What can hang from each mark
Z_166: Z_83 Z_708
Z_942: Z_386
Z_708: Z_166 Z_268 Z_386
Z_268: Z_708 Z_883
Z_284: Z_43 Z_386
Z_883: Z_268 Z_386
Z_978: Z_386
Z_466: Z_386
Z_386: Z_284 Z_466 Z_708 Z_883 Z_942 Z_978

(in the rows, 128 means zero)
Known rows, with every way that one mark hangs from another
[Z_284 Z_43 [Z_386 Z_883 Z_942 Z_978]]: [147 142 142 138 137 142 137 119 123 113 135 111 137 137 129 108 118 132
 113 128 136 139 136 129 131 134 131 132 107]
[Z_284 Z_386]: [149 140 122 126 118 136 135 142 118 135 118 112 129 135 123 107 116 133
 108 132 140 157 146 122 137 144 135 138 106]
[Z_268 [Z_708 Z_166 [Z_386 Z_284 Z_466 Z_883 Z_978]]]: [129 141 128 128 124 131 152 128 133 136 161 116 164 132 134 122 107 131
 112 126 109 122 117 117 105 133 143  90 247]
[Z_166 Z_83]: [140 133 113 126 109 142 123 140 120 155 115 118 125 127 124 108 119 137
 116 117 133 150 137 133 138 138 137 133  65]
[Z_466 [Z_386 [Z_284 Z_43] [Z_708 Z_268] Z_883 Z_942]]: [125 127 136 123 121 134 145 120 144  92 150 112 144 134 128 117 118 133
 104 129 125 130 140 111 140 137 137 147 180]
[Z_166 Z_83 [Z_708 Z_268 [Z_386 [Z_284 Z_43]]]]: [150 126 120 136 104 139 111 145 130  89 130 120 132 129 116 137 120 131
 104 101 104 119 177 120 135 137 142 114 117]
[Z_978 [Z_386 Z_466 [Z_708 [Z_268 Z_883]] Z_942]]: [125 135 122 130 130 141 117 138 137 147 130 121 137 137 123 109 120 132
 111 128 139 123 118 110 136 123 137 127 106]
[Z_942 Z_386]: [156 139 120 121  94 135 124 143 128 156 109 112 127 128 120  90 115 131
 112 129 142 154 136 123 141 138 137 132  62]
[Z_268 Z_883]: [150 148 116 119 124 134 130 140 124 171 123 117 129 134 120 101 119 136
 113 130 134 156 131 129 138 135 136 126  64]
[Z_166 Z_83 [Z_708 [Z_386 Z_466]]]: [142 138 118 136 107 137 117 151 116 139 125 124 135 122 126 134 114 137
 104 105 126 126 147 126 124 141 132 100  88]
[Z_284 Z_43 [Z_386 Z_708 [Z_883 Z_268] Z_942 Z_978]]: [129 139 148 139 141 141 124 131 136 131 147 124 138 131 130  93 115 122
 106 125 141 140 134 122 126 134 132 126 100]
[Z_466 [Z_386 Z_978]]: [147 137 115 118 113 133 147 137 115 141 132 122 138 133 131 101 114 130
 126 127 130 141 142 129 131 146 127 144  86]
[Z_466 Z_386]: [145 139 115 114 108 131 147 140 121 138 122 116 133 130 124 109 116 134
 112 129 128 151 149 126 140 146 127 150 102]
[Z_708 Z_268 [Z_386 Z_284 Z_466 Z_978]]: [128 127 112 127 109 135 141 139 123 111 156 121 149 148 133 137 111 131
 120 122 127 118 140 113 129 143 153 120 149]
[Z_284 Z_43 [Z_386 Z_708 [Z_883 Z_268]]]: [124 145 140 134 127 132 122 141 143 143 136 120 138 129 121  98 119 124
  81 128 133 158 146 121 127 137 134 120 131]
[Z_883 [Z_268 [Z_708 Z_166]] [Z_386 Z_466 Z_942]]: [136 139 131 121 135 134 112 136 156 134 149 127 140 125 125 106 108 123
 115 124 107 135 128 110 131 123 136 129 113]
[Z_166 Z_83 [Z_708 [Z_268 Z_883] [Z_386 Z_978]]]: [152 133 112 134 110 141 105 156 125 152 130 124 140 131 128 109 116 128
 124 104 114 119 151 127 116 135 132  96  58]
[Z_708 Z_166 [Z_268 Z_883]]: [146 141 111 121 126 139 116 140 138 163 122 119 137 137 128 104 119 132
 114 124 115 154 133 116 131 122 145 123 118]
[Z_708 Z_166]: [150 142 114 122 126 142 130 136 125 153 116 123 131 128 130 107 116 132
 112 122 124 160 139 124 133 130 138 130 120]
[Z_883 [Z_386 Z_284 Z_708 Z_942]]: [146 129 134 116 137 139 143 130 136 106 150 126 132 126 125 101 108 132
 121 130 146 138 138 121 141 136 133 140 103]
[Z_166 Z_83 [Z_708 [Z_268 Z_883] Z_386]]: [150 135 112 130 105 138 103 160 132 149 120 118 135 129 122 115 118 132
 110 107 113 129 157 123 125 134 131 101  75]
[Z_466 [Z_386 Z_284 Z_883 Z_942 Z_978]]: [135 129 131 119 117 136 167 119 126 104 158 111 148 133 129 108 109 137
 122 136 140 137 118 123 132 139 132 145 129]
[Z_883 Z_268 [Z_386 Z_466]]: [127 142 121 119 118 129 122 146 143 137 149 129 138 131 119 111 111 126
  96 129 131 151 139 121 137 135 140 131  47]
[Z_166 Z_83 [Z_708 Z_268]]: [144 128 108 135 100 146 100 149 128 134 121 127 130 128 132 111 117 130
 110 107 119 147 147 116 137 136 141 125  43]
[Z_284 Z_43 Z_386]: [154 145 130 132 127 134 127 135 121 122 115 114 125 135 116 117 122 132
 103 126 127 148 163 127 140 141 136 137 109]
[Z_942 [Z_386 Z_466 Z_708 [Z_883 Z_268] Z_978]]: [115 139 135 132 103 131 122 142 142 182 152 127 151 128 133  81 109 122
  98 131 155 144  98 114 116 136 143 102  79]
[Z_942 [Z_386 [Z_284 Z_43] Z_466 Z_883 Z_978]]: [135 140 142 135 106 127 141 116 132 122 151 113 147 135 118 113 115 134
  99 132 142 130 110 120 126 134 151 106 116]
[Z_883 [Z_386 [Z_284 Z_43] Z_708]]: [149 138 135 120 138 130 136 129 137 106 146 130 131 126 115 107 115 129
 104 125 131 138 159 127 136 139 138 128 116]

Rows
[138 148 139 139 131 134 117 134 148 143 141 120 149 129 124  93 116 117
 101 125  98 145 140 119 111 129 137 112 168] -> [Z_284 Z_43 [Z_386 [Z_883 [Z_268 [Z_708 Z_166]]] Z_978]]
[140 141 127 127 121 128 144 131 121 105 140 115 134 137 114 148 119 138
 101 119 124 121 157 125 137 141 146 118 163] -> [Z_708 [Z_386 [Z_284 Z_43] Z_466]]
[144 128 119 128 102 141 113 146 132 163 127 127 137 135 140  78 113 120
 127 123 143 138 130 113 129 140 143 124  75] -> [Z_942 [Z_386 [Z_708 Z_268] Z_978]]
[123 136 115 128 129 140 118 139 134 158 135 131 141 134 145 117 115 130
 109 118 128 141 123 105 125 129 149 119 159] -> [Z_386 Z_466 [Z_708 Z_166 Z_268]]
[105 125 126 131 118 143 139 126 141 100 151 117 151 137 126 118 113 134
  94 135 142 130 110 105 135 126 145 133 175] -> [Z_978 [Z_386 Z_284 Z_466 [Z_708 Z_268] Z_883 Z_942]]
[163 130 127 130 122 145 140 137 114  97 148 125 136 129 131 119 106 131
 130 112 132 122 148 121 133 139 133 120  93] -> [Z_166 [Z_708 [Z_386 Z_284 Z_942 Z_978]]]
[132 146 144 138 135 134 136 118 128 112 135 105 137 137 124 131 119 139
  93 131 140 138 127 120 135 132 138 128 140] -> [Z_284 Z_43 [Z_386 Z_466 Z_883 Z_942]]
[127 139 131 139 131 132 116 137 130 127 132 120 135 141 130 127 122 129
  98 123 132 131 148 108 132 142 147 125 146] -> [Z_284 Z_43 [Z_386 Z_466 [Z_708 Z_268]]]
[140 115 137 124 134 142 147 124 124 119 145 125 138 118 130 104 111 135
 142 115 134 112 122 122 120 134 129 133 143] -> [Z_466 [Z_386 Z_284 [Z_708 [Z_166 Z_83]] Z_942 Z_978]]
[150 134 137 125 140 132 151 123 125 117 145 131 141 124 126 109 115 128
 120 118 119 122 146 123 118 136 134 126 173] -> [Z_466 [Z_386 [Z_284 Z_43] [Z_708 Z_166] Z_978]]
[147 142 114 115 122 132 118 145 145 143 133 119 138 138 120 100 116 129
 110 131 121 150 146 123 137 131 137 130  65] -> [Z_708 [Z_268 [Z_883 Z_386]]]
[136 136 120 129 119 144 132 130 121 120 121 118 130 132 119 119 117 136
 109 128 139 134 127 121 145 127 134 144  92] -> [Z_978 [Z_386 Z_466 Z_942]]
[144 141 107 119 112 135 122 153 132 156 121 111 138 142 124 114 119 132
 113 123 118 140 157 123 135 136 137 121 121] -> [Z_708 [Z_268 Z_883] Z_386]
[112 142 140 137 138 135 130 139 138 161 157 129 157 129 138 100 108 124
  94 129 142 145 107 111 102 129 140  99 159] -> [Z_284 [Z_386 Z_466 [Z_708 Z_166] [Z_883 Z_268] Z_978]]
[134 119 130 127 136 145 119 131 143 139 138 119 134 128 124 107 117 137
 129 117 130 125 114 111 129 119 145 119 138] -> [Z_386 Z_284 [Z_708 [Z_166 Z_83] [Z_268 Z_883]] Z_942]
[164 137 125 127 136 142 108 140 139 122 149 131 139 133 133  94 110 124
 127 119 123 132 138 117 132 126 131 122   4] -> [Z_166 [Z_708 [Z_268 [Z_883 [Z_386 Z_942 Z_978]]]]]
[143 139 127 120 132 136 133 129 130 117 141 121 132 132 127 119 111 135
 116 128 141 138 130 123 143 133 134 139  67] -> [Z_883 [Z_386 Z_466 Z_942]]
[134 137 109 125 119 146 132 142 134 139 134 119 156 138 144 110 112 125
 112 118 112 141 144 124 113 128 138 108 186] -> [Z_708 Z_166 Z_268 [Z_386 Z_883 Z_978]]
[155 136 114 131 106 142 116 155 118 139 115 122 129 119 124 116 115 133
 110 103 122 136 163 132 127 141 126 108  75] -> [Z_166 Z_83 [Z_708 Z_386]]
[120 140 132 133 137 143 142 123 123 156 155 126 146 133 150 106 110 134
 118 126 156 136  95 121 124 134 138 115 107] -> [Z_386 Z_466 Z_708 Z_883 Z_942 Z_978]
[163 139 143 121 150 132 137 116 134 103 157 122 132 134 110 106 116 133
 129 127 130 120 139 133 137 127 136 129  54] -> [Z_268 [Z_883 [Z_386 [Z_284 Z_43] Z_942 Z_978]]]
[129 139 138 128 125 134 151 118 130  94 149 106 142 136 120 147 116 142
  97 124 131 122 138 123 137 132 141 118 187] -> [Z_708 [Z_386 [Z_284 Z_43] Z_466 Z_883 Z_942]]
[152 121 128 130 125 145 133 131 128 123 138 116 140 125 126 112 111 131
 148 109 107 105 136 125 119 131 135 115 184] -> [Z_268 [Z_708 [Z_166 Z_83] [Z_386 Z_284 Z_942 Z_978]]]
[131 142 139 130 122 130 144 120 137 105 152 104 146 135 121 138 116 137
 106 124 112 115 134 118 133 135 141 115 220] -> [Z_268 [Z_708 [Z_386 [Z_284 Z_43] Z_466 Z_883 Z_942]]]
[146 126 120 123 123 141 137 136 129 117 149 112 141 146 125 117 113 133
 138 124 128 115 138 118 136 133 142 127 119] -> [Z_708 [Z_268 Z_883] [Z_386 Z_284 Z_942 Z_978]]
[144 133 134 129 147 142 117 139 140 146 124 114 136 134 132 100 116 130
 121 127 133 137 127 106 126 123 135 124 153] -> [Z_284 [Z_386 [Z_708 Z_166 [Z_268 Z_883]] Z_942]]
[120 135 125 115  95 122 147 140 151 131 156 111 153 128 114  99 111 127
  96 140 109 155 133 112 132 144 135 139 167] -> [Z_466 [Z_386 Z_284 [Z_883 [Z_268 Z_708]]]]
[135 136 139 133 139 144 144 130 122 140 141 118 143 132 143  91 110 130
 119 131 156 143 117 122 121 139 128 124 126] -> [Z_284 [Z_386 Z_708 Z_883 Z_942 Z_978]]
[147 151 129 123 136 121 127 136 137 167 155 125 148 133 125  97 112 128
 125 132 119 126 119 125 117 136 135 106  81] -> [Z_268 Z_708 [Z_883 [Z_386 Z_466 Z_978]]]
[137 129 128 130 128 140 149 118 115 114 159 122 136 140 132 125 111 139
 132 127 150 126 108 115 141 137 149 136  85] -> [Z_386 Z_284 Z_466 Z_942 Z_978]
[150 130 143 121 144 135 147 118 132 101 136 121 131 122 121 118 117 134
 119 119 123 124 145 117 135 131 131 142 183] -> [Z_466 [Z_386 [Z_284 Z_43] [Z_708 Z_166] Z_942]]
[137 135 134 121 141 142 152 125 130 145 143 124 149 122 145  92 109 130
 123 124 136 137 117 123 114 131 121 127 164] -> [Z_466 [Z_386 [Z_708 Z_166] Z_883 Z_942 Z_978]]
[137 131 140 120 153 136 142 123 139 106 157 129 140 123 128 118 106 135
 115 126 142 127 119 112 127 125 140 121 155] -> [Z_883 [Z_386 Z_284 Z_466 [Z_708 Z_166] Z_942]]
[120 140 131 134 130 140 122 127 146 160 159 126 153 131 140 100 109 124
 118 124 115 138  98 110 119 122 142 116 137] -> [Z_386 Z_466 [Z_883 [Z_268 [Z_708 Z_166]]] Z_942 Z_978]
[141 124 123 123 133 145 132 134 132 132 137 128 142 131 148  98 112 124
 138 117 124 125 134 111 125 132 129 144 140] -> [Z_466 [Z_386 [Z_708 Z_166 Z_268] Z_942 Z_978]]
[134 144 146 142 140 137 138 115 121 113 145 111 142 139 131 125 117 135
 107 128 141 128 121 123 127 134 138 122 119] -> [Z_284 Z_43 [Z_386 Z_466 Z_883 Z_942 Z_978]]
[132 138 139 133 130 136 153 115 123  97 160 113 147 139 127 141 114 138
 111 121 133 111 131 127 128 134 142 112 163] -> [Z_708 [Z_386 [Z_284 Z_43] Z_466 Z_883 Z_942 Z_978]]
[131 127 138 128 141 133 125 121 146  84 160 127 136 137 126 130 115 131
 110 123 131 116 141 108 143 132 148 136 124] -> [Z_883 [Z_386 [Z_284 Z_43] Z_466 [Z_708 Z_268] Z_942]]
